Each row was made from one small tree. The marks that hang from a mark follow it in brackets, in alphabetical order. Every link used is in the known rows. Write each row's tree.
Known rows
rurov[suguf[bisag[fopuf kozut[sulab]]]]: [-0.94 -0.25  2.62  3.73 -0.08 -0.44  1.07 -1.21 -0.13  3.60 -0.13  0.60
  0.97 -6.83 -0.49  4.49  2.03 -3.61]
suguf[bisag[fopuf]]: [ 0.34  4.28  3.53  5.77  1.95 -2.54  4.52  2.39 -0.30  5.51  1.22  0.02
  2.41 -3.03 -0.56  0.31 -1.71  1.43]
suguf[bisag rurov]: [ 0.94  3.51  1.77  4.93  1.89 -1.01  0.02  2.51  0.79 -1.25  2.45 -1.76
 -0.53  0.88 -2.25  0.86 -1.45  1.34]
sulab[kozut[suguf]]: [-2.36 -3.08  0.15 -3.39  1.65 -0.76  2.40  0.15  1.70 -3.97  0.34  1.70
 -0.66  2.83  0.12  0.23  4.97  1.80]
sulab[govosap kozut[bisag] suguf[rurov]]: [-2.15 -5.15 -2.04 -6.45 -1.72 -1.33 -4.30  0.09 -1.97 -7.17 -2.26  1.41
 -3.44  0.24 -1.20 -1.50  0.29 -0.48]
rurov[suguf]: [-0.55 -0.30  1.56 -0.64  1.22 -4.43  0.19 -2.53  1.05 -1.40  0.21  2.41
  0.58 -2.15 -2.61  4.31  4.14 -1.28]
sulab[govosap]: [ 1.53 -0.03 -2.69 -3.69  0.04  0.53  1.54  0.86  2.50 -1.95 -0.57  2.88
  0.19  4.46 -1.32 -0.15  0.19 -0.59]
kozut[bisag]: [ 1.88  1.49  2.11  0.81  0.01 -0.66 -0.62  1.05 -0.08  1.42  1.67  1.00
  0.93  1.38 -1.18  4.62 -2.33  2.65]
sulab[govosap suguf[bisag[fopuf] rurov]]: [ 0.04  1.16  0.24  0.96  0.76 -2.70  0.12  0.15 -1.83 -2.01 -1.04 -0.50
 -0.66 -2.77 -1.03 -4.36 -1.39 -1.83]
kozut[bisag[suguf] sulab[govosap]]: [ 3.89  0.53 -0.64 -3.83 -4.05  6.96  1.25  2.41  1.66  1.79  2.51  1.07
 -1.00  3.63  0.08  4.33 -2.57 -5.27]
sulab[suguf]: [-0.73  0.20  0.85 -1.06  0.44 -4.59  0.04 -1.84  0.73 -1.11 -0.01  1.59
  0.33 -2.74 -2.70  5.31  2.90 -2.07]
kozut[bisag suguf[rurov]]: [ 2.67  0.88  2.19  0.83  1.97  0.74 -2.55 -0.88 -0.70 -4.77  2.99 -1.99
 -0.74  5.06  0.77 -0.89 -1.54  4.44]
kozut[bisag[fopuf] suguf sulab[govosap]]: [ 4.19 -0.58  0.72 -2.22 -0.09  4.45  2.99 -0.23  0.64  0.06  2.34  0.83
  0.22  1.25  3.80 -1.70 -1.82 -1.80]
suguf[bisag[fopuf kozut[sulab]]]: [ 0.33  1.81  1.07  4.81 -0.51  2.59  2.41  1.69  1.02  6.33  0.51 -0.43
  1.60 -3.66  0.57  3.65 -1.43 -1.96]
sulab[govosap suguf]: [ 0.02 -1.44 -1.76 -4.78 -0.33 -2.12  0.08 -1.31  0.98 -3.87 -1.50  2.80
 -0.63  0.15 -2.23  1.74  2.06 -3.50]
suguf[bisag[fopuf kozut] rurov]: [-0.43  2.61  0.26  5.85  0.79  0.04 -1.62  1.07 -1.35  2.90 -0.91 -2.53
  1.02 -0.27  0.02 -2.55 -3.26  3.39]
sulab[kozut]: [-2.79 -2.28 -1.14 -2.98  0.11 -2.03  1.65  1.46  1.94 -0.68 -0.69  2.67
 -0.29  0.47 -1.40  2.38  3.25  1.16]
rurov[suguf[bisag[fopuf kozut]]]: [-1.88  0.39  3.09  4.10  0.96 -2.64  0.12 -1.42 -1.86  3.00 -1.58  0.50
  1.72 -4.79 -1.15  2.05  1.42 -0.01]
sulab[govosap suguf[rurov]]: [ 0.39 -1.23 -2.93 -4.28 -0.17 -2.16 -2.62 -1.68  0.56 -6.32 -1.37  0.98
 -1.85  1.29 -2.01 -1.48  1.05 -2.46]
bisag[fopuf kozut[suguf[rurov] sulab]]: [ 1.19 -0.69 -2.26  0.39  0.26  3.25 -0.93 -2.63  1.47  0.51  0.13 -1.79
  0.48  0.94  3.48 -2.34  0.52  0.18]

Write each row's tree
[ 0.68  1.96 -0.27  5.28 -0.24  2.46 -0.54  1.27  0.55  3.57  0.74 -2.48
  0.20 -2.42  0.87  0.11 -2.63 -0.64]
suguf[bisag[fopuf kozut[sulab]] rurov]
[-1.90 -1.54  1.10 -0.97 -0.45 -2.39  1.15  1.70 -1.66  3.53 -1.03  1.80
  0.95 -2.02  0.80 -0.09 -1.06  3.83]
sulab[kozut[bisag[fopuf]]]
[-2.60 -0.91  3.06  1.29  2.54 -1.26  4.86  1.72 -0.44 -0.11  0.51  0.44
  0.41 -0.89  1.06 -2.32  2.78  2.26]
sulab[kozut[suguf[bisag[fopuf]]]]
[-2.06 -2.85 -0.94 -2.96  1.91 -0.80 -0.07 -0.19  1.29 -6.20  0.48  0.04
 -1.78  3.83  0.39 -2.61  4.00  2.78]
sulab[kozut[suguf[rurov]]]
[-3.45 -5.27 -2.72 -7.72 -1.12 -2.36  0.30 -0.22  0.60 -5.23 -3.14  3.85
 -1.96 -0.76 -1.93  0.65  4.32 -3.15]
sulab[govosap kozut suguf]
[ 0.02  0.04 -1.72  0.85  1.49  0.47 -2.12 -2.87 -0.71 -0.27 -1.66 -1.94
  1.38  3.47  2.57 -5.34 -0.16  4.66]
bisag[fopuf kozut[suguf[rurov]]]
[-4.28 -1.02  1.68  1.75  0.85 -5.35  0.30  0.71 -2.44 -0.71 -1.20 -0.66
 -1.12 -6.76 -1.17 -1.69  1.67 -0.01]
sulab[kozut suguf[bisag[fopuf] rurov]]
[-0.74  2.38  1.54  5.23  0.59  0.09  1.35  1.53 -0.92  5.62 -1.11 -0.54
  2.38 -1.40 -0.19  0.96 -2.03  2.26]
suguf[bisag[fopuf kozut]]
[ 1.58 -0.93 -5.78 -4.41 -4.45  8.33 -2.96  0.35  2.56 -0.87 -0.65 -0.97
 -1.87  6.76  0.10  0.59 -0.73 -4.52]
bisag[kozut[sulab[govosap]] suguf[rurov]]
[-1.77  1.13  1.17  4.16  0.41 -2.80 -2.77 -1.19 -2.57  0.77 -1.70 -2.18
  0.24 -4.31 -1.07 -0.14 -0.92  0.35]
sulab[suguf[bisag[fopuf kozut] rurov]]
[ 0.22  0.28 -0.11 -0.27  0.50 -1.28 -1.20  0.64 -0.40 -5.63 -0.15 -0.23
 -2.10 -0.28 -2.72 -0.67 -0.10 -2.91]
sulab[govosap suguf[bisag rurov]]
[ 1.90  3.93  1.55  1.91 -1.43  0.10 -1.04  0.93 -2.95  5.18  0.96 -2.18
  1.30  1.83  0.83 -2.59 -5.00  3.19]
kozut[bisag[fopuf suguf[rurov]]]
[ 3.80  1.08  1.95  1.68  0.91  2.22  0.21 -1.09  0.08  0.11  3.91 -2.16
 -0.14 -0.40  3.65 -1.65 -2.18  0.62]
kozut[bisag[fopuf] suguf[rurov] sulab]
[ 2.52  1.83  2.51  2.19  2.26 -0.86 -1.10 -1.34 -2.28 -0.74  1.84 -2.25
  0.82  2.35  2.71 -4.92 -2.87  5.58]
kozut[bisag[fopuf] suguf[rurov]]
[ 0.91  0.41 -3.74 -1.46 -3.74  6.34 -2.98 -0.04  2.43  1.33  0.59 -1.98
 -1.12  4.34 -0.31  3.57 -0.07 -3.30]
bisag[kozut[sulab] suguf[rurov]]
[-0.51  2.16 -2.85  0.64 -2.26  1.86 -2.47 -0.83 -1.55  5.07 -2.47 -2.43
  1.55  3.76  0.99 -3.88 -2.34  2.35]
bisag[fopuf kozut suguf[rurov]]
[-0.10 -2.53 -3.84 -3.50 -2.55  1.72 -0.27 -2.35  0.94  2.39 -3.03  1.77
  0.55 -3.32  1.31  1.22  0.57 -4.93]
bisag[fopuf kozut[sulab[govosap suguf]]]
[ 2.87  0.18 -0.51 -0.56  1.50  2.56  0.77 -1.35  4.05 -4.71  4.21 -1.19
 -1.55  2.37  1.22  1.19  2.66 -2.43]
kozut[suguf[rurov] sulab]
[ 0.90 -0.87 -1.21 -0.06  0.06  3.39  1.48 -2.30  1.73  2.71 -0.07 -0.13
  1.58  0.07  3.29  0.54  1.38 -0.75]
bisag[fopuf kozut[suguf sulab]]
[ 0.77  4.50  2.19  6.32  2.21 -2.51  1.54  2.03 -0.77  2.69  1.42 -2.03
  1.05 -1.82 -0.37 -3.22 -2.80  2.55]
suguf[bisag[fopuf] rurov]
[-1.79 -1.26  1.07 -2.79 -2.37  1.26  0.24  2.70 -0.98  1.79  0.17  1.06
 -0.60  2.47 -1.03  3.11 -0.05  1.42]
sulab[kozut[bisag[suguf]]]
[-2.61 -4.47 -0.59 -5.69 -1.68 -2.55 -0.26 -0.01 -2.99 -1.03 -3.43  2.97
 -0.74 -3.30  0.29 -1.90  0.06 -0.38]
sulab[govosap kozut[bisag[fopuf]] suguf]
